Known rows, with every step that occurs:
t, g, b, y: [ 18  20 -29  -2  -8 -30   2 -34  27 -19 -13  11  39  20  16  29 -12 -13
 -26  16 -26   9   7 -49   2 -46 -39  10]
e, f, g, b, h: [ 16 -10 -85 -31 -32 -37  11 -27  56  -7 -22  25  32  12  37  50 -15  11
  10  21 -21   3 -56 -65  -9 -39 -22  29]
d, f, y, b, h, a: [ 11  22  -5  14 -10  27 -13 -13  12 -19  -7  18  23 -30  -2  19  -8 -28
  -3  13 -21 -11  48  43   4 -27 -23  17]
h, x, g, b, d, f: [ 11  18  -8  -3  27  -6  -9 -23  40 -16 -16  12  45  39   8  18   8 -24
 -43  12 -15 -19  10 -39  -5  -3 -48   4]
d, f, h, x, g, a: [ 13  22 -38   0  27  43 -18 -34  27 -16 -20  -3  28  21  -2  30  22 -19
 -25   2 -18 -30 -17  -2 -28  11 -43   2]
h, x, g, t: [ 16  19 -37   2  -2  20 -13 -47  37  -5 -36  -1  25  48  11  32  19 -11
 -21   4 -24 -29 -12 -12 -26  20 -37   4]
f, g, b: [ 14  -4 -79 -30   7 -27  -2 -35  47 -10 -24   9  40  33  32  47 -14  11
   5  24 -31  -4 -52 -68 -14 -70 -29  22]
g, t: [ 15  18 -47  -4 -15   1  -4 -43  23 -10 -23   9  20  16  18  36  -2 -12
  -3  13 -31 -21 -13 -17  -8 -31 -28  10]
e, f, y, b, g, t: [ 10  17 -32  15 -55  29  -7 -24  18  -7 -11  47  13 -17  -1  16 -17 -17
  10  14 -25 -10  54  51   5 -22 -16  20]
f, h: [ 19   8 -66 -22 -12 -17   4 -34  17 -14 -20  14  26  10  20  44   0  -4
  10  18 -26 -14 -41  -3  -9 -64 -27  14]
x, h, a: [ 10  12 -30  -2  17  -5 -21 -34  53 -10 -32 -13  32  12  12  35  17  -2
  10  21 -17 -24   0 -26 -23 -19 -26  20]
e, f, h, x, g: [ 19  11 -53 -11 -21   0   2 -28  46  -2 -21  23  23  32  12  36  20  -8
  -1  10 -13 -21 -35  12 -20   4 -32  10]
t, g, b, d: [ 21  20 -25  -6  -8 -38   4 -37  30 -19 -15  10  41  19  23  29 -10 -12
 -28  15 -26   8  14 -62   5 -48 -36   6]
t, g, b: [ 19  18 -46 -10 -20 -30  -1 -46  39 -11 -16   7  38  20  28  36  -7  -4
 -17  12 -27   4 -30 -81  -7 -47 -31  13]
g, b, d: [ 16  10 -35 -17  11 -38   5 -27  38 -18 -22  15  42  19  27  33  -9 -11
 -16  24 -25  -4   0 -51   7 -63 -37  13]
d, f: [ 13  24 -33  -4  -6   0  -7 -30  18 -10   0  13  30   0   9  25  -6 -25
  -7  19 -24 -10 -13 -20   2 -34 -25   7]
f, h, x: [ 16  -2 -69 -19   4  -7  -8 -39  20 -11 -41   9  34  21  21  38   6  -2
   6  15 -21 -16 -46  10 -21 -46 -31  11]
d, f, h: [ 13  17 -50 -15  -9  -3  -1 -26   7 -17   0  21  25  -3   9  35  -3 -19
   1  16 -22 -16 -30   1  -2 -51 -28   9]
d, f, h, x: [ 11   6 -51 -13   7   6 -13 -30  10 -16 -24  15  32   9  10  28   4 -17
  -2  13 -18 -21 -31  13 -16 -33 -32   7]
y, b, d, f, g: [ 16  17 -24  -1  18  15  -4 -21  -6 -21  -3  23  33   3  -8  13 -22 -28
  -8  27 -27   6  55  25   9 -52 -30   1]
g, a: [ 16  21 -48  -2  14  11 -10 -44  35 -11 -26  -6  30   5  17  35   0 -11
  -4  16 -30 -12 -11 -32 -10 -38 -27  10]
h, x, g, a: [ 17  21 -39   5  27  34 -19 -49  50  -5 -39 -15  34  38  10  31  22 -10
 -23   7 -24 -20 -11 -27 -29  13 -37   4]
y, b, h: [ 22   7 -51  -6 -22  -2   6 -39  11 -11 -28   9  29  -5  17  27  -8 -11
  -1  17 -25   3  -3  -3  -3 -39 -23  14]
f, h, x, g, b: [ 16   0 -63 -24   8 -15  -1 -35  48 -11 -35   7  38  52  25  43  18   7
 -17   8 -19 -23 -61 -42 -28 -28 -45  16]
e, f: [ 17  19 -46  -7 -31 -18   4 -30  46  -2  -7  26  23   2  20  32  -4 -16
   9  22 -22  -5 -19 -19   4 -30 -19  14]
d, f, y, b: [ 13  33   3  11 -13  24  -9 -15  -2 -17   8  26  27 -20  -9   8 -12 -39
   1  19 -26   3  55  37  16 -38 -24   9]
d, f, h, x, g, b: [ 10   8 -45 -18  11  -2  -5 -25  39 -14 -18  13  37  38  14  33  15  -8
 -23   6 -14 -27 -47 -37 -22 -16 -46  12]
g, b, d, f: [ 10  18 -16  -9  14 -27   1 -19  29 -22  -3  21  41   4  15  24 -12 -25
 -25  22 -21  -8  12 -47  13 -52 -38   9]
b, h: [ 21   6 -62 -17 -24 -21   6 -41  25  -8 -29   5  30   2  28  40  -3  -4
   0  17 -24  -2 -39 -30  -8 -33 -20  15]
y, b, g: [ 16   4 -68  -2 -13  14  -7 -43  18  -5 -26  19  33   1  10  21 -17  -3
   1  20 -27  -3   1   7  -9 -63 -20  16]
e, f, h, x, g, t: [ 16  13 -47  -4 -28  14  -1 -32  41  -6 -24  24  12  36   9  39  21 -10
  -6   2 -15 -35 -23  13 -23  24 -37   8]
t, g, b, d, f, y: [ 14  36  17   6 -16 -18  -5 -14  10 -26  10  25  39  -8   3  15 -15 -34
 -33  14 -23  10  62 -22  20 -30 -35   4]

Rows:
[  7   8 -44 -17  23 -16  -4 -15  23 -22  -2  20  40  20   7  29 -20 -14
 -14  27 -26  -2  -3 -34   2 -60 -38  15] => d, f, g, b, y
[ 10  18 -53  -6  26  30 -19 -35  25 -15 -11   0  30   4   5  34 -10 -13
  -4  19 -31  -8  -7 -29 -14 -35 -26   7] => d, f, g, a
[ 17   2 -43 -20  20 -22   2 -27  40 -18 -36  12  41  50  18  36  15  -3
 -27  11 -17 -19 -18 -23 -15 -29 -50   9] => f, h, x, g, b, d
[ 16  27 -22  -2 -43 -10   0 -16  37  -4   0  34  22 -11  12  27  -5 -23
  15  21 -23   1  16  17  12 -25 -15  16] => e, f, y
[ 16  20 -20  -2   6   6   4 -15 -14 -26   0  30  27 -13  -8  14 -12 -34
 -10  20 -21  -8  46  44  14 -60 -37   0] => y, b, d, f, h
[ 18  -2 -59 -11 -20 -29  -5 -51  36 -11 -49  -1  44  22  36  36   0   5
 -22   5 -20   3 -46 -74 -24 -12 -33  15] => t, g, b, h, x
[ 14  -2 -63 -24  21 -26  -1 -25  32 -17 -21  15  41  33  19  40 -18   2
  -5  29 -30   1 -14 -35  -5 -74 -37  19] => f, g, b, y
[ 18   6 -49   2   0   6  -4 -36  33 -12 -34   4  26  -3  17  34  -4  -7
   1  16 -23 -13  -2   2 -10 -45 -25  19] => y, b, h, a
[ 14  23 -22   8  42  40 -14 -26   3 -26 -10  10  31  -5 -12  13 -18 -30
 -14  23 -30   1  69  16   3 -43 -34  -2] => y, b, d, f, g, a
[ 12  -4 -63 -15   3 -32  -2 -34  64 -12 -36   1  35  11  40  51  -2   9
  -7  14 -21 -22 -53 -66 -16 -51 -30  29] => g, b, h, a
[ 21   6 -56 -21 -20 -27  13 -37  52  -7 -25   2  35  32  31  45   7   3
 -23  10 -22 -10 -53 -77 -16 -15 -35  21] => x, g, b, h
[ 15  24  -8   5 -31  16  -2 -17  -8 -18  -2  23  26 -30  -2  13 -11 -33
  -4  15 -24   7  46  34  11 -21 -22  13] => d, f, y, b, h
[ 16   7 -47 -12  11 -10  -7 -39  59  -4 -35   0  44  52  26  35  15  -1
 -22  11 -20 -18 -44 -62 -23 -13 -41  15] => h, x, g, b
[ 18  16 -44 -16  -4 -21   5 -36  58  -6 -13   5  36  42  24  40   7  -3
 -20  14 -25 -12 -39 -75 -12 -30 -37  17] => x, g, b
[ 12  19 -21   4  12  29  -8 -25 -11 -24  -7  25  22   6 -11  15 -21 -30
 -11  20 -30  -9  69  32   5 -35 -35  -1] => y, b, d, f, g, t
[  9  20 -24  10 -23  35 -15 -19  -1 -12  -1  33  30 -24  -9   7 -21 -24
  -1  18 -26   1  46  46   6 -44 -18  16] => d, f, y, b, g
[ 15  29  -8   0  -3 -26  -2 -28  20 -22   2  18  40   5  11  20 -15 -26
 -38  14 -22   5  28 -57  11 -36 -38   2] => t, g, b, d, f
[ 21  27   7   7  -6   4  -2 -18  -4 -20  -9  25  31  -9  -4  10 -13 -34
  -4  24 -29  11  87  54  22 -52 -28   5] => f, y, b, d
[ 16  17 -19  12 -35   8  -2 -13  40  -9 -13  29  17 -29   9  25  -6 -20
  14  16 -18  -5  41  43   7 -22 -17  23] => e, f, y, b, h, a
[ 18  26 -14   4 -18  11  -5 -23   7 -12 -11  19  29  -7   2  17  -9 -24
   8  20 -30   7  46  35   8 -51 -23  13] => f, y, b
[ 20  11 -50  -1  11  25 -13 -51  43  -7 -50 -18  33  28  17  35  22  -4
 -27   3 -21 -15 -23 -31 -33  28 -34   8] => b, h, x, g, a
[ 16   7 -71 -16  -5   5  -7 -43  20 -10 -26   8  21  27  17  43 -10   1
   6  18 -34 -15 -18 -16 -17 -39 -25  12] => f, g, t
[ 13  34  14   3  -7   0  -8  -9   0 -21   6  25  31 -16  -5  14 -10 -41
 -14  22 -24  -1  65  34  22 -30 -27   3] => b, d, f, y
[ 14  27 -13  -2   6  -5  -4 -22   8 -18  -1  18  33  -4   3  19  -8 -33
 -19  22 -22  -8  28  -1  13 -36 -30   0] => b, d, f
[ 11  -6 -72 -29  -5 -20   1 -28  29 -16 -16  13  38  10  26  42 -17   3
  -7  19 -24  -2 -52 -68 -13 -43 -28  22] => d, f, g, b, h
[ 16  -1 -59 -27  19 -32   0 -27  36 -18 -24  15  43  32  25  39 -17   2
  -8  27 -29   0 -10 -47  -2 -73 -35  15] => f, g, b, d
[ 13   6 -63   5 -20  27  -9 -47  10  -9 -32  20  22   5   7  24 -16  -4
  -3  13 -29 -18  11  12 -12 -42 -25  16] => y, b, g, t
[ 15  20 -21 -18   7 -19   9 -14  27 -22   4  23  33  24   6  31   5 -19
 -34  13 -18 -19  -2 -30   2 -35 -48   8] => x, g, b, d, f, h
[ 22  15 -18   5 -21  25  -6 -30  13  -8 -34   7  31  15   1  18  13 -16
 -14   7 -21   3  31  37 -13  17 -29  11] => f, y, b, h, x, g
[ 21   9 -56 -15 -35 -39   7 -47  33 -12 -28   4  37  10  35  42  -7   4
 -18   8 -24   9 -42 -84 -11 -30 -29  17] => t, g, b, h
